Every row comes from one small tree of marks. The marks that hang from a mark follow it in brackets, in alphabetical order. Every link used is in the known rows. Which tree was each row made from?
Known rows:
rivil[vavu[tizek vifa[noda vumot]]]: [-1.13 -0.02 -3.91  2.13  2.60 -0.54 -1.01  1.58  2.30 -1.76  2.73  0.96
 -0.13  0.06 -1.20  3.03  2.69 -3.46  3.78]
vifa[noda tizek vavu vumot]: [ 3.10  0.00  1.41 -2.56  5.46 -5.06 -0.87 -0.05  5.09 -1.00 -0.23  2.01
  0.85 -0.97 -5.11  0.72  3.36 -4.53 -3.49]
noda[vavu]: [ 0.93 -0.78 -1.10 -1.92  1.37  3.30 -0.32  0.37  4.30 -2.01  0.41  2.63
  0.31  0.05 -0.99  2.99  3.42 -5.13  1.68]
vavu[vifa]: [-0.65 -0.22 -6.31 -0.17  2.76  1.30 -1.77  1.41  2.37 -0.17  1.03 -0.86
  0.75  0.45 -1.83  0.21  3.55 -2.06  2.44]
noda[vifa[rivil] vumot]: [ 1.67  0.52 -2.00 -0.28  0.22 -0.07  3.46 -1.29  1.58 -1.63  2.77 -2.07
  3.75  0.64 -4.08  2.75  2.89 -1.24  0.45]
vifa[vumot]: [ 0.53  0.30 -1.57 -1.47  3.53 -1.03 -0.23  1.13  3.42 -0.92 -0.25  0.20
  1.68  0.70 -3.51  1.87  3.78 -3.98  0.37]
vifa[rivil]: [ 1.36 -0.38 -2.07 -1.78  0.67  0.79 -0.58 -1.06  2.02 -0.34  0.25  1.30
  0.83  2.06 -1.08  2.37  4.01 -1.81  2.54]
rivil[vavu[tizek vifa]]: [-1.93  0.00 -4.34  1.37  2.10  2.13 -2.22  0.76  3.44 -1.57  3.04  0.67
 -0.82 -0.30 -1.16  2.89  2.65 -3.62  4.28]
vifa[noda[vavu] rivil tizek vumot]: [ 3.97 -2.35  1.09 -2.04  3.76 -3.25  0.44  1.99  2.22 -2.78 -1.29  2.99
  1.17  0.20 -2.24  1.12  4.40 -3.42 -0.03]
noda[rivil[vavu[vifa[vumot]]]]: [-0.46 -0.78 -1.24  1.42  2.52  0.95 -2.78  0.11  3.02 -2.26  0.64  1.58
 -0.35  0.91 -1.31  1.12  2.71 -2.68  4.80]
vifa[rivil[vavu] vumot]: [ 0.99 -1.20 -0.64 -1.52  1.53 -1.41 -1.36  0.22  2.40 -1.87 -0.61  1.87
  0.25  1.70 -2.40  2.47  4.17 -2.16  2.30]
vifa[noda rivil[vavu] tizek]: [ 3.23 -1.61 -0.18 -0.09  0.65 -2.02 -0.78 -0.33  2.48 -1.23  0.31  2.34
  0.13  0.76 -1.80  1.69  3.86 -2.07  2.38]
noda[rivil vavu vifa]: [ 1.31 -0.59  1.05 -0.40  1.48  3.61  2.35  0.72  2.81 -2.87  1.97  2.99
  0.89  0.84 -0.90  2.70  1.88 -4.08  2.58]
vavu[tizek]: [-0.75  1.66 -1.76 -0.07  2.86  1.86  0.32 -0.49  3.70 -0.75  3.07  0.58
  0.85  0.25 -1.06  4.19  2.61 -5.17  2.51]
vavu[tizek vifa[noda[vumot]]]: [-0.73  1.23 -5.62  2.97  2.77 -0.03  0.82  0.03  1.45 -1.33  4.34 -1.51
  2.17 -0.35 -0.83  2.82  2.37 -3.10  3.18]
rivil[vavu[tizek]]: [-1.06  0.62 -1.14  0.72  1.20  2.26 -1.19 -0.59  4.39 -1.53  2.91  1.66
 -0.52  0.00 -1.33  4.64  2.55 -4.98  3.76]
vifa[noda[vumot] rivil vavu]: [ 3.16  0.40 -0.24 -0.98 -0.08 -2.43  0.42 -4.71  2.44 -0.99  1.74  1.75
  1.67  1.27 -1.89  3.28  3.16 -1.61 -0.02]
rivil[vavu]: [-0.03 -0.29 -1.66 -0.12  0.09  1.84 -1.85 -0.76  4.32 -1.01  1.11  1.49
 -0.28  0.55 -2.27  3.10  3.27 -3.75  3.08]

Which tree is each row?
[-0.65 -0.08 -0.63  2.13  3.35  3.41 -0.56 -1.17  3.33 -4.96  3.38  0.80
  1.41 -1.11 -0.01  2.88  1.88 -5.01  4.49]
noda[rivil vavu[tizek vifa] vumot]
[ 1.95  0.96 -0.25 -1.17  1.21 -1.47  0.47 -3.26  2.22 -0.26  2.81  3.72
 -0.13  1.76  0.16  4.39  2.56 -2.83  1.05]
vifa[noda rivil vavu[tizek]]
[ 0.11  0.38 -1.10 -1.02  2.31  3.44  3.55  1.90  3.16 -2.36  3.75  1.87
  0.94 -0.37 -1.45  4.50  2.00 -5.51  1.05]
noda[vavu[tizek] vifa]
[ 1.94  0.90  0.32 -1.90  3.44 -1.35  1.63 -1.36  5.48 -1.90  2.78 -1.84
  2.94 -2.25 -7.23  1.15  2.33 -3.62 -3.74]
noda[vifa[tizek vavu] vumot]
[ 1.04  1.83 -0.57 -0.45  2.14 -0.85  0.45 -2.70  3.76 -0.03  3.40  2.88
  0.17  0.54 -0.93  4.41  2.02 -4.72  0.27]
vifa[noda vavu[tizek]]
[ 0.18 -0.87 -4.36 -1.22  6.17 -1.66 -2.37  3.52  3.49 -1.31 -0.48 -1.41
  1.14 -1.02 -4.53 -1.61  4.08 -2.83 -0.04]
vavu[vifa[tizek vumot]]
[ 3.23 -1.36  2.83 -0.26  4.96 -2.23  0.09  1.66  3.56 -3.36 -0.73  3.21
  1.19 -0.52 -2.15  1.02  3.26 -5.17  0.87]
vifa[noda[rivil vavu] tizek vumot]
[ 1.34 -0.02 -0.44  0.09  2.96 -0.92  2.04  1.51  2.41 -2.36  1.49  2.85
  1.44  0.40 -0.69  4.26  2.97 -5.57  1.44]
vifa[noda[vavu[tizek]] vumot]
[ 0.20  1.70 -1.10 -1.90  2.81  0.87  2.24 -0.47  4.00 -0.32  3.97  0.88
  0.90 -0.05 -3.39  3.45  1.77 -4.01 -1.22]
noda[vifa[vavu[tizek]]]
[ 1.36 -1.89 -2.54 -0.96  3.00  1.23 -1.22  0.44  3.59 -4.04  0.53 -0.41
  1.72 -1.66 -2.94  0.33  3.95 -3.11  0.97]
noda[vavu[vifa[rivil tizek]] vumot]
[ 0.80 -1.64 -4.12 -1.83  5.48 -2.33 -2.40  2.95  2.16 -1.49 -1.02 -0.81
  0.78 -0.03 -3.59 -1.63  4.49 -1.36  0.61]
vavu[vifa[rivil tizek vumot]]
[ 2.83 -1.37  0.55 -1.82  2.05  0.73  2.77  0.45  3.48 -4.01  1.78 -0.16
  2.84 -1.47 -4.57  1.80  3.19 -3.39 -1.05]
noda[vavu vifa[rivil tizek] vumot]
[-0.80  0.79 -5.28  1.77  4.60 -1.61  0.51  2.34  1.01 -1.05  2.92 -0.27
  1.35  0.29 -0.88  2.26  2.76 -3.31  2.61]
vavu[tizek vifa[noda vumot]]
[-1.25  0.25 -5.49  0.29  3.33  1.33 -0.98  0.88  1.26 -0.98  2.71  0.05
  0.20  0.91  0.07  2.05  3.15 -2.01  3.86]
vavu[tizek vifa[rivil]]
[ 1.91  0.70  0.69 -1.68  3.19 -3.93  0.74 -1.77  2.02 -1.11  1.76  3.46
  0.37  1.58 -1.21  4.03  2.93 -3.09 -0.25]
vifa[noda rivil vavu[tizek] vumot]
[ 2.04 -1.09  2.32 -1.05  3.45  2.63  1.50  1.58  4.07 -3.35  1.35  2.54
  0.83 -0.57 -2.40  1.20  2.13 -4.68  1.14]
noda[rivil vavu vifa[tizek]]
[ 0.28 -0.97 -1.08  1.44  2.28  3.06 -1.16 -1.19  3.34 -4.49  1.46  0.61
  1.68 -0.61 -0.90  1.39  2.53 -3.68  3.83]
noda[rivil vavu[vifa] vumot]
